Each row was made from one walk, in order. Every step used is in the known rows, and no mark comes twice. Write each row's walk.
Known rows:
Y -> D -> F: [ 2.34  2.63 -1.49 -1.41  1.99 -2.34 -0.84  4.41  2.49 -0.49 -5.32 -0.75
 -0.62  0.29  2.74  2.60  0.32  2.07 -0.19  0.56  0.49 -2.66  2.62]
S -> F -> R -> Z -> D -> Y: [-1.10 -2.73 -1.31  3.48 -1.24  1.19  1.24 -7.15  3.13  2.09  1.03 -2.61
  1.10 -4.46  2.92 -0.94  1.43 -1.34 -0.67 -0.63  0.79 -3.48 -0.80]
D -> Y -> S -> Z -> R: [-3.37  0.36  1.43 -3.04 -1.12 -2.20 -1.15 -0.43 -4.40 -2.82  2.81 -3.90
  0.85 -2.74  1.91  4.77  0.00 -1.06 -4.55 -1.46  3.41  3.66  1.85]
S -> Z -> D -> F: [ 3.23  4.57  0.21  1.60 -0.17  3.39 -2.15  4.42  0.13 -0.06 -1.87  0.78
 -0.32 -1.74 -2.64  0.42 -1.88  2.36 -5.18  0.07 -2.36 -2.54  0.77]
N -> R: [ 0.98  2.01 -1.00 -0.89 -0.62 -3.25 -2.17  3.30 -3.04 -2.77 -0.04  0.95
  1.11 -2.15  1.69  1.23 -1.47  2.39 -1.36 -3.78  1.59  2.19 -0.08]
D -> Y: [-0.08 -1.50 -1.20 -0.77  0.26 -2.66 -1.66 -1.34 -0.21  0.55  0.70 -0.93
 -1.52 -1.10  2.71  1.15  2.70 -0.49 -2.51 -0.32  1.78  0.65  0.45]
F -> R -> Z: [ 0.90  0.85 -1.93  3.42  0.55 -6.18  2.83 -1.23  1.67 -1.04 -3.06  0.48
 -0.28 -3.29  5.44 -0.03  1.67 -0.80  1.46 -1.26 -3.09 -0.06 -1.39]
Y -> D -> F -> R: [ 1.42  4.43 -0.88 -1.45 -0.09 -4.13  1.33  4.16  2.87 -1.39 -7.69  0.59
 -0.38 -0.44  5.12  4.07  2.75  3.15  2.88  2.20 -1.48 -2.17  1.22]
N -> D -> Y -> S: [-3.72 -6.20  2.31 -4.79  1.19 -1.62  0.66 -3.28 -1.80  2.06  2.51 -1.67
 -2.81  1.40 -2.01 -0.59 -2.49 -2.15 -1.81  1.11  0.45  2.58 -0.46]
F -> R -> Z -> D: [ 1.25  0.64 -2.61  4.33 -0.74 -1.93  1.25 -2.31  2.69  0.76 -2.41  1.88
 -1.02 -3.53  2.76 -2.74  1.52  1.46  1.00 -1.25 -3.54 -3.02 -2.05]
Y -> D: [ 2.52  1.30 -2.93  0.37  1.35 -2.12 -0.27  2.16  0.67 -1.00 -1.60  1.66
  1.11  0.97  4.10  2.35  0.58  1.71 -1.67 -0.99  0.68 -1.47 -0.41]
N -> R -> Y: [ 1.59  3.12  0.75  0.84  1.30 -2.17 -4.75  1.46 -2.97 -0.92  2.46  1.60
  2.48  0.17 -1.28 -0.85  1.62  0.64 -0.21 -2.91  4.35  3.12  0.57]
Z -> D -> F -> R -> Y: [ 1.87  3.35  0.51  1.38  0.27  0.89 -2.00  0.87  2.61  1.46 -3.57  3.07
 -1.19  0.66 -2.94 -2.69  3.80  2.33  3.66  3.31 -0.58 -1.37  0.00]
R -> Y -> S -> N: [ 0.84 -1.71  1.03 -0.89 -0.14  4.42  0.98  1.86 -0.57  0.76  3.60  2.39
 -0.64  6.50 -3.51 -1.75 -0.77 -2.78  2.61  1.39 -2.05  1.66 -0.10]
F -> R -> Y -> S -> N: [ 0.34  0.05  1.60 -1.01 -2.35  2.87  3.12  1.16  0.04 -0.37  1.14  3.32
 -0.07  5.90 -1.07 -0.41  1.54 -1.71  5.45  2.91 -4.16  2.07 -1.55]
S -> Z -> R: [ 2.27  4.24 -1.64  1.31  0.44 -3.44 -0.89  3.97 -3.78 -4.35  0.97  0.67
  2.53 -3.03  2.20  3.60 -1.85 -2.49 -5.76 -2.95  2.04  3.20 -0.40]
D -> F -> R -> Y -> S -> N: [ 0.06  1.75  2.88 -2.84 -1.54  2.98  2.62  3.15  2.12  0.67 -2.40  0.87
 -2.02  4.86 -2.16  0.30  1.02 -1.45  7.12  4.57 -3.97  0.65  1.24]
Y -> S: [-1.38 -3.47 -1.68 -2.16 -0.01 -0.66  2.06  1.73 -1.31 -1.61 -0.64  0.89
 -1.36  2.96  0.02  0.24 -3.37  1.89  0.83 -0.15 -0.61  1.81 -1.17]
S -> Z -> D: [ 3.26  3.09 -0.99  3.17 -1.00  3.84 -1.95  2.17 -1.42 -0.73  1.57  2.92
  1.37 -0.68 -1.28  0.30 -1.57  1.92 -6.71 -1.53 -2.33 -1.19 -2.26]
R -> Z -> D: [ 1.90 -1.04 -2.66  4.27  1.72  0.11 -0.73 -1.82  2.25  1.50 -0.11  1.09
 -1.50 -2.84 -0.13 -3.85 -0.65  0.46 -2.12 -2.36 -1.31 -3.31 -0.89]
S -> Z: [ 2.96  3.16 -1.00  2.39 -0.01 -0.77 -0.44  3.27 -2.54 -2.36  1.05  1.62
  1.93 -0.28  1.63  2.25 -1.38 -0.17 -6.05 -1.55 -1.90  1.54 -1.19]
Z -> D -> Y: [ 0.31 -1.24 -1.26  0.17 -0.90  1.50 -2.85 -2.49  0.91  1.88  1.09  0.97
 -2.41 -1.49 -0.74 -1.23  2.57  1.86 -3.29 -0.54  1.26 -1.82 -0.48]
S -> Z -> R -> Y -> D -> F: [ 3.38  8.29  1.90  0.84  3.80 -2.56 -4.26  4.25 -1.24 -1.86 -0.95 -1.58
  4.16 -1.59  0.95  4.40  2.99 -1.71 -3.53  0.12  5.31  0.81  4.46]
F -> R -> Z -> D -> Y: [-1.12 -0.16 -0.76  2.93 -1.18 -2.27 -0.46 -6.24  2.80  2.42 -1.02 -0.85
 -2.17 -5.49  3.57 -1.06  5.22  1.13  0.09 -0.57 -1.27 -3.19 -0.43]

Which walk is each row?
[ 0.46  1.18  1.82  1.98  0.14  6.42 -2.64  0.03 -3.14  0.49  4.20  2.24
  2.37  3.40 -5.49 -1.83 -0.38  2.27 -3.29  0.54 -0.46  0.60 -0.97] : R -> Y -> S -> Z -> D
[-2.01 -5.89 -2.31 -1.43 -0.10  3.41  3.95  0.62 -1.06 -2.00  1.65 -1.07
  1.80  3.74 -0.82  0.72 -7.01 -1.05  0.63 -0.08  1.61  1.04 -1.79] : Y -> S -> F
[ 0.06  2.91  2.31  1.96 -1.88  4.55 -0.53 -0.45 -2.34 -0.17  1.76  3.48
  2.46  2.78 -2.66 -0.63  2.14  3.47 -0.24  1.85 -2.74  0.77 -2.37] : F -> R -> Y -> S -> Z -> D
[-1.25  4.43  3.95 -0.88 -0.61  0.37  0.79  2.40 -1.62 -1.31 -1.93 -0.61
  1.60  2.41 -1.15  2.36  1.57  1.27  1.73  3.47 -2.11  2.58  1.50] : D -> F -> R -> Y -> S -> Z
[-1.89 -3.61  0.86 -3.90 -2.93  3.07  1.95 -0.26  0.14  1.11  2.36 -1.40
 -2.80  2.69  0.14  1.34 -0.27 -1.80  0.53  0.69 -2.21  0.43  0.55] : D -> Y -> S -> N
[-3.61 -5.09  0.21 -0.22  0.21  1.61 -0.63 -5.98  1.37  3.24  1.67 -3.69
 -2.96 -2.56 -0.27 -2.71  0.75  1.62 -0.72 -1.42  0.11 -2.56  1.39] : R -> Z -> D -> Y -> S
[ 3.08  2.49 -1.07  2.01  3.44 -0.92 -2.95  0.70  0.13  0.49  0.94  2.07
  2.53  3.35  0.89  0.29  4.35  0.17 -0.73  0.10  3.13 -0.09  0.45] : R -> Y -> D
[-0.46  3.35  2.39  0.67 -1.25  0.36  0.93  0.35 -3.60 -2.00  1.34  2.00
  3.53  3.39  0.02  1.96  1.86  1.44  0.17  1.93 -2.05  3.65 -1.28] : F -> R -> Y -> S -> Z
[-4.61 -4.92 -0.08 -3.30 -3.13  0.84  4.28 -3.64 -0.59 -1.03  0.73 -2.83
  1.06  1.40  3.35  3.50 -1.03 -0.12  2.68  1.61  1.09  1.28 -1.26] : D -> Y -> S -> F -> R
[-0.66 -0.41  1.09 -0.56 -2.71  4.61  0.30  0.34 -0.11  0.99  2.53 -0.40
 -0.61 -2.41 -2.21 -2.95 -4.04  1.25  0.87 -4.23 -3.43 -3.09  0.82] : Y -> S -> N -> R -> Z -> D
[-4.32 -6.78 -0.61 -3.12 -0.83  2.53  2.18 -2.80 -1.15  0.13  3.18 -4.02
  0.50  2.05  0.20  1.78 -3.50 -1.03 -0.76  0.25  3.51  1.03  0.00] : D -> Y -> S -> F
[ 2.20  4.66 -0.18 -1.04  4.60 -4.41 -3.90  3.34  0.67 -0.79 -2.94 -0.96
  1.21 -0.02  0.35  2.15  3.15 -1.60  0.96  0.64  7.02  0.48  4.24] : Z -> R -> Y -> D -> F
[ 0.19  2.82  3.30 -0.08  0.87  6.67 -2.99  1.93 -1.07  1.18  0.86 -0.12
  0.58  2.49 -6.70 -1.48 -0.71  2.96 -1.77  2.05 -0.32 -0.65  2.12] : R -> Y -> S -> Z -> D -> F
[ 0.92  4.10 -0.65  1.14  1.56 -5.96  1.96  0.96  4.48  0.02 -7.69 -2.58
 -0.38 -3.61  6.68  2.80  3.29  1.22  2.99  0.39 -2.18 -3.61  2.43] : Y -> D -> F -> R -> Z
[ 1.46  2.29 -1.17  0.11 -1.47 -0.20  0.56  2.68  2.92 -0.03 -6.27  2.38
 -3.23 -1.34 -0.13 -0.30  0.50  3.77  2.56  1.90 -3.24 -2.45 -0.68] : Z -> D -> F -> R
[ 2.30  2.50  0.05  1.59 -1.25 -1.62 -0.19  2.02 -0.02 -0.54  1.88 -1.05
  1.00 -4.06  2.19 -0.91 -1.68 -2.79 -0.93 -5.10 -2.43 -0.54  1.32] : S -> N -> R -> Z
[-2.83 -4.59 -2.18  1.77 -1.74  3.39  5.06 -3.88  1.65  0.01 -0.17 -1.21
  1.84 -0.78  0.58 -1.80 -4.51  0.46  2.89 -0.19 -1.77 -2.93 -2.62] : Y -> S -> F -> R -> Z -> D
[-0.22 -1.99 -1.26  2.85  0.81 -0.71 -2.34 -5.70  2.53  3.40  1.15 -2.23
 -2.27 -4.36  1.23 -2.61  3.11  0.07 -3.14 -2.00  0.98 -3.18  0.87] : R -> Z -> D -> Y
[ 2.51  2.48 -0.33  2.65 -2.01  2.90 -1.36  1.04  0.89  1.09  2.38  0.51
 -0.07 -4.35 -0.81 -2.69 -1.89 -0.40 -1.19 -4.78 -3.06 -3.25  0.77] : S -> N -> R -> Z -> D
[ 1.51 -0.36 -1.41  3.22  0.38  0.58  1.39 -1.26 -0.12 -1.19  1.55  2.22
  4.31  3.13  0.65  0.05  0.68 -3.28  2.03  1.51  2.08  2.01 -2.36] : S -> F -> R -> Y
[-5.12 -5.66 -0.08 -0.50 -1.58 -0.85  4.61 -6.55  0.78  0.25  0.69 -5.75
  1.44 -1.93  4.51  1.64 -0.48 -1.84  2.64  0.20  0.65 -0.23  0.17] : D -> Y -> S -> F -> R -> Z
[ 1.45  0.26 -1.32  2.45  2.32 -0.45 -1.01  0.38  4.07  2.02 -3.49 -1.77
 -3.36 -3.80 -1.19 -3.38 -0.69  0.54 -0.48 -0.93 -1.21 -4.18  1.73] : R -> Z -> D -> F
[-3.70 -4.21  0.04 -3.60 -0.77 -0.83  0.11 -1.91 -1.36  0.11  0.87 -2.22
 -2.44  1.29  1.30  1.38  0.38  1.43  0.20 -0.01  1.29  1.53  0.68] : D -> Y -> S
[-0.05 -3.44  0.76 -1.80  1.83 -3.81 -1.02 -2.55 -1.12  2.08  1.85 -0.30
 -2.02 -0.72 -0.54 -0.49 -0.58 -3.90 -4.28  0.20  1.07  1.97 -0.99] : N -> D -> Y
[ 3.88 -1.71  0.29 -0.38  0.74  0.48  2.23  2.56  0.40  1.22  2.30  3.38
 -1.69  2.59 -2.77 -1.83 -5.00 -6.95 -2.38  0.36 -4.78  0.86 -2.99] : S -> N -> D
[ 1.89  1.33 -1.74  1.34  3.43 -4.03 -2.95  0.95 -2.10 -2.10  1.74  2.04
  1.22  0.30 -0.86 -0.76  1.90 -3.64 -0.23 -1.21  6.01  3.86  0.12] : Z -> R -> Y
[ 0.51  2.77  0.40  0.70  0.90 -1.26 -3.61  1.26  1.49  0.83 -3.02 -2.79
 -0.85 -6.97 -0.97 -2.53 -1.58  2.84 -0.42 -3.76  0.44 -3.46  3.34] : N -> R -> Z -> D -> F
[-1.44 -0.62  0.94 -1.01 -0.39 -1.22  1.51 -0.69 -1.10 -0.91 -0.42  2.41
  0.44  4.29 -0.25 -0.14  2.21  1.18  4.80  2.29 -0.40  3.08 -1.73] : F -> R -> Y -> S
[-4.20 -4.95 -0.39 -2.22 -3.98  5.06  2.59 -4.55  0.40  0.73  1.24 -1.26
  0.36  0.54  0.36  1.10 -1.21  2.14  1.74  1.96  0.51 -1.34 -2.19] : Z -> D -> Y -> S -> F -> R
[-2.39 -4.08 -1.20 -1.00  2.55  1.33  0.68 -0.50 -2.74 -2.53  4.34 -1.28
  3.63  3.08 -3.13  0.05 -4.18 -4.65  1.73 -0.34  7.39  4.06 -0.02] : Z -> R -> Y -> S -> F
[-4.24 -3.33  0.46 -0.19 -2.03 -0.30  1.42 -6.84  1.82  2.38 -0.93 -2.26
 -2.44 -3.36  2.20 -1.37  2.98  2.98  2.23  0.16 -1.81 -2.43  0.17] : F -> R -> Z -> D -> Y -> S
[-2.35  0.05  2.12 -2.39  0.52 -0.37 -3.12  0.93 -4.42 -1.04  2.90  0.30
  2.09  2.00 -2.67 -0.65 -0.33  2.50  1.62 -2.11  3.88  3.82  1.18] : N -> R -> Y -> S
[-0.73 -1.37  3.59 -5.09 -1.86  0.46  5.78  3.62  1.80  0.74 -3.48  0.70
 -3.71  2.87 -2.62  0.05 -5.17 -3.42  4.51  4.11 -7.31  0.74 -0.79] : Y -> S -> N -> D -> F -> R
[ 1.40  1.60  3.26 -0.56  3.26 -4.43 -0.19  0.43  1.17  1.89 -2.89  2.05
 -1.12  1.45 -2.79 -1.89  0.96 -3.58  2.29  4.16 -0.85  2.45 -0.51] : N -> D -> F -> R -> Y
[-1.76 -1.68 -0.35 -1.81  2.49 -2.49 -1.16  0.21 -2.59 -2.36  2.03  0.49
  0.64  2.48 -2.18 -0.53 -0.34 -1.97  2.30 -0.36  5.53  4.59  0.37] : Z -> R -> Y -> S
[ 2.25  1.06 -1.70 -0.24  0.51  1.66 -1.33  3.24  2.31  0.89 -3.75  1.10
 -3.30 -0.59 -2.44 -2.07 -1.53  2.45 -0.35  0.83 -0.95 -2.81  0.62] : Z -> D -> F
